What can hang from each mark:
Z_585: Z_475
Z_794: Z_58
Z_858: Z_530 Z_827
Z_475: Z_975
Z_58: Z_794
Z_827: Z_647 Z_794 Z_858 Z_975 Z_996
Z_866: Z_134
Z_134: Z_827 Z_866
Z_996: Z_827
Z_647: Z_827

In the rows, zero is written as 128.
Known rows, with every way that one mark hangs from another:
Z_866(Z_134): [122 111 138 130 112 123 131 107 142 126 133 125 119 119 130 139 134 123
 124 129 131 129 118 139 108]
Z_858(Z_827(Z_794 Z_996)): [ 87 124 162 133 110 128 127 117 109 121 112 120 159 161 123 110 124 161
  67 139 136 127 144 127 108]
Z_585(Z_475): [122 123 139 143 122 116 140 151 113 126 145 133 129 119 124 133 115 143
 144 121 127 137 133 137 123]
Z_647(Z_827(Z_858(Z_530) Z_975 Z_996)): [122 160 126 118 101 130 108  99 143 134 152 144 139 120 170 123 156 160
  73 137 130 122 135 135 134]
Z_996(Z_827(Z_647 Z_794 Z_858)): [ 92 128 136 122  94 120 108 155 174 123 122 117 115 145 157 139 159 135
 164 148 122 118 129 125 140]
Z_794(Z_58): [133 130 125 128 124 137 119 128 104 139 126 126 116 113 147 158 128 106
 106 119 133 123 134 130 141]
Z_647(Z_827(Z_858 Z_975 Z_996)): [113 147 121 109  90 132 114  98 157 138 156 137 125 112 121 116 158 134
  90 134 134 132 143 134 123]
Z_866(Z_134(Z_827(Z_996))): [129 108 145 124 117 100 144  63 145 120 137 107 154 136 109 107 141 129
 110 127 135 136 120 147 110]
Z_858(Z_530 Z_827(Z_647 Z_794)): [102 139 154 149 110 119 121 154 102 116 107 126 144 147 217 156 131 200
 108 139 115 107 137 120 144]
Z_866(Z_134(Z_827(Z_794 Z_975))): [100 116 132 122  78 107 171 110 140 140 137 111 146 134 155 126 159 117
 136 129 121 124 135 132 125]
Z_58(Z_794): [121 125 116 135 119 129 131 137 126 109 139 140 137 139 136 140 118 151
 123 135 126 124 128 110 145]
Z_134(Z_827(Z_794 Z_996) Z_866): [106 121 151 125 119  98 154  82 144 117 119 123 172 152 109 107 129 128
  96 132 134 140 122 149 138]
Z_866(Z_134(Z_827(Z_794(Z_58) Z_975))): [104 117 129 121  75 117 162 109 116 151 133 107 135 121 172 154 157  97
 112 121 128 118 141 135 137]
Z_647(Z_827): [120 138 125 137 118 124 115 111 132 138 144 135 125 133 148 134 129 131
  85 119 125 131 146 135 129]
Z_827(Z_794(Z_58) Z_858 Z_975 Z_996): [ 94 133 130 101  79 142 125 129 120 149 130 127 130 121 123 140 155 107
  92 137 146 119 145 130 140]
Z_866(Z_134(Z_827(Z_858))): [122 122 119 119 112 117 139  79 171 104 140 116 133 121 136 131 152 117
 198 125 124 127 126 149  97]
Z_866(Z_134(Z_827)): [130 115 130 131 119 107 150  85 147 116 139 113 139 129 142 127 141 121
 154 121 123 129 124 143 112]
Z_585(Z_475(Z_975)): [105 105 149 148 116 118 144 175 125 111 144 133 153 126 132 118 114 152
 134 124 122 139 148 139 118]
Z_827(Z_647 Z_858 Z_975 Z_996): [128 130 126 101  91 120 125 132 157 129 141 125 113  97 115 124 166 149
 153 145 132 124 123 124 149]
Z_866(Z_134(Z_827(Z_794))): [ 98 111 137 132  98 108 156  98 136 126 129 112 152 152 145 128 139 120
 133 124 126 126 138 144 113]
Z_647(Z_827(Z_858(Z_530) Z_975)): [122 166 112 124 101 137 114 119 146 132 152 150 126 113 197 145 155 149
 118 131 117 116 137 132 136]
Z_827(Z_858 Z_996): [121 131 131 109 123 133 112 104 150 116 132 131 134 129  91 112 139 131
 132 137 141 132 126 139 113]
Z_827(Z_858(Z_530) Z_975 Z_996): [129 148 129 108 111 133 122 119 139 124 138 138 141 117 148 119 156 158
 117 146 133 119 117 130 134]
Z_827(Z_647 Z_975): [135 127 123 119  98 115 140 156 136 141 136 124 107  97 152 140 156 147
 149 135 118 121 123 114 164]
Z_827(Z_794): [ 98 125 135 130 109 128 134 142 118 138 119 127 140 150 131 128 127 129
 111 131 132 124 142 127 129]
Z_858(Z_827): [117 133 141 138 128 132 126 121 123 111 122 125 134 132 152 133 125 152
 125 130 121 124 134 124 108]
Z_827(Z_647 Z_794(Z_58) Z_858 Z_975): [100 133 117 107  68 136 126 164 128 147 128 125 100  98 170 176 163 118
 152 133 129 108 145 122 166]

Rows:
[107 122 143 113  75 118 129 151  98 162 126 118 120 115 146 149 152 134
  67 135 139 118 140 121 178] : Z_827(Z_647 Z_794(Z_58) Z_975 Z_996)
[ 98 145 136 110  93 133 127 132 127 133 128 134 154 139 149 119 154 157
 100 149 136 116 130 130 137] : Z_827(Z_794 Z_858(Z_530) Z_975 Z_996)
[ 99 114 128 120  80 106 141 109 165 114 132 112 131 132 152 146 158 135
 198 131 122 118 140 143 122] : Z_866(Z_134(Z_827(Z_647 Z_794 Z_858)))
[132 141 154 130 109 113 126 133 112 121 127 123 139 114 194 133 151 208
  84 146 119 115 117 115 152] : Z_858(Z_530 Z_827(Z_647 Z_975 Z_996))
[ 95 138 167 141 119 126 120 120  95 117 108 127 172 170 169 121 123 188
  50 142 133 118 136 129 119] : Z_858(Z_530 Z_827(Z_794 Z_996))
[ 92 163 118 126  81 137 119 134 134 144 141 147 137 135 203 145 154 151
  98 133 122 112 151 131 137] : Z_647(Z_827(Z_794 Z_858(Z_530) Z_975))
[138 150 122 109 117 118 141  95 142 117 142 124 162 127 156 109 163 155
 143 138 125 120 123 132 136] : Z_134(Z_827(Z_858(Z_530) Z_975 Z_996))
[137 134 124 121 118 105 170  98 162 119 135 129 141 105 146 127 150 120
 159 129 113 135 108 134 148] : Z_134(Z_827(Z_975) Z_866)
[112 115 153 126 110  85 149  98 148 118 119 119 156 140 122 121 138 146
 116 135 128 135 120 144 161] : Z_134(Z_827(Z_647 Z_794 Z_996) Z_866)
[ 95 139 137 122  76 130 121 117  99 174 142 130 131 129 149 141 144 117
   4 124 141 125 161 131 155] : Z_647(Z_827(Z_794(Z_58) Z_975 Z_996))
[121 162 118 135 120 137  97 107 143 121 143 149 131 130 188 146 137 152
 117 128 123 119 139 140 125] : Z_647(Z_827(Z_858(Z_530)))
[ 94 145 139 131 115 132 106 141 158 118 118 126 144 165 186 135 150 143
 125 148 123 115 123 130 126] : Z_996(Z_827(Z_794 Z_858(Z_530)))
[135 133 120 119 122 103 140  94 186  93 130 130 125 104 144 148 150 134
 222 131 114 130 112 143 146] : Z_134(Z_827(Z_647 Z_858) Z_866)
[125 154 126 120 113 132 117 140 170 123 136 128 124 126 193 132 170 144
 146 150 115 116 107 121 134] : Z_996(Z_827(Z_858(Z_530) Z_975))
[132 141 146 147 129 118 115 141 113 106 117 128 132 125 215 155 133 200
 129 136 113 111 124 119 142] : Z_858(Z_530 Z_827(Z_647))
[135 145 137 121 141 106 131  64 163  90 128 138 166 133 144 121 140 150
 142 138 128 132 101 154 131] : Z_134(Z_827(Z_858(Z_530) Z_996) Z_866)
[107 130 131 122  99 104 174 113 150 128 126 128 153 129 151 127 147 118
 134 131 117 131 123 134 149] : Z_134(Z_827(Z_794 Z_975) Z_866)
[ 96 128 133 101  71 122 130 147 146 137 133 126 126 121 119 123 163 150
 134 148 135 120 138 124 150] : Z_827(Z_647 Z_794 Z_858 Z_975 Z_996)
[ 93 124 121 110  71 120 161 104 165 126 140 117 139 125 147 132 168 114
 181 133 123 121 136 138 109] : Z_866(Z_134(Z_827(Z_794 Z_858 Z_975)))
[ 92 121 163 132 100 114 122 133 114 121 112 115 145 148 138 126 131 181
  82 141 131 123 143 123 132] : Z_858(Z_827(Z_647 Z_794 Z_996))
[107 122 136 128  95 124 120 159  98 149 115 121 114 125 164 171 134 124
 108 126 132 114 147 127 168] : Z_827(Z_647 Z_794(Z_58))
[ 96 143 123 128  76 135 127 137 102 171 139 134 119 122 182 160 144 108
  48 119 130 119 164 128 156] : Z_647(Z_827(Z_794(Z_58) Z_975))
[106 127 136 133 118 105 158  99 149 114 118 129 159 145 139 128 129 120
 139 127 122 133 126 144 138] : Z_134(Z_827(Z_794) Z_866)
[143 120 144 126 128  83 145  83 158 109 128 120 144 117 120 121 139 147
 133 133 126 139 107 143 160] : Z_134(Z_827(Z_647 Z_996) Z_866)
[104 136 144 120 102 120 105 137 127 120 120 130 146 144 155 135 143 180
 115 146 135 114 132 133 149] : Z_827(Z_647 Z_794 Z_858(Z_530) Z_996)
[138 151 123 129 141 115 137  83 168  88 127 141 153 124 175 143 140 142
 181 133 116 126 105 151 132] : Z_134(Z_827(Z_858(Z_530)) Z_866)
[107 127 136 113  94 107 163 113 121 142 132 109 168 148 122  94 151 133
  97 133 132 128 141 127 142] : Z_134(Z_827(Z_794 Z_975 Z_996))
[136 110 132 130 108  93 146  97 150 119 138 108 125 116 155 143 149 141
 170 124 118 125 122 138 135] : Z_866(Z_134(Z_827(Z_647)))
[ 98 131 140 129  75 129 134 165  98 144 118 117 114 111 198 173 150 147
 106 133 120 109 149 112 158] : Z_858(Z_827(Z_647 Z_794(Z_58) Z_975))
[120 139 133 120  98 120 126 103 131 153 153 133 132 121 127 110 148 140
  45 129 132 135 140 129 138] : Z_647(Z_827(Z_975 Z_996))
[103 152 119 116  89 147 123 150 110 144 124 137 128 118 200 170 154 126
 116 135 130 105 140 126 152] : Z_827(Z_794(Z_58) Z_858(Z_530) Z_975)
[132 148 127 120 103 118 112 155 172 122 137 123 110 111 209 145 178 163
 166 153 111 110 104 116 159] : Z_996(Z_827(Z_647 Z_858(Z_530) Z_975))
[ 96 146 129 126 112 139 116 141 128 119 119 140 145 150 170 142 134 151
 138 138 128 112 137 133 127] : Z_827(Z_794 Z_858(Z_530))
[100 121 149 122 106 131 118 124  91 150 116 122 142 142 121 137 127 115
  48 128 149 125 145 135 144] : Z_827(Z_794(Z_58) Z_996)
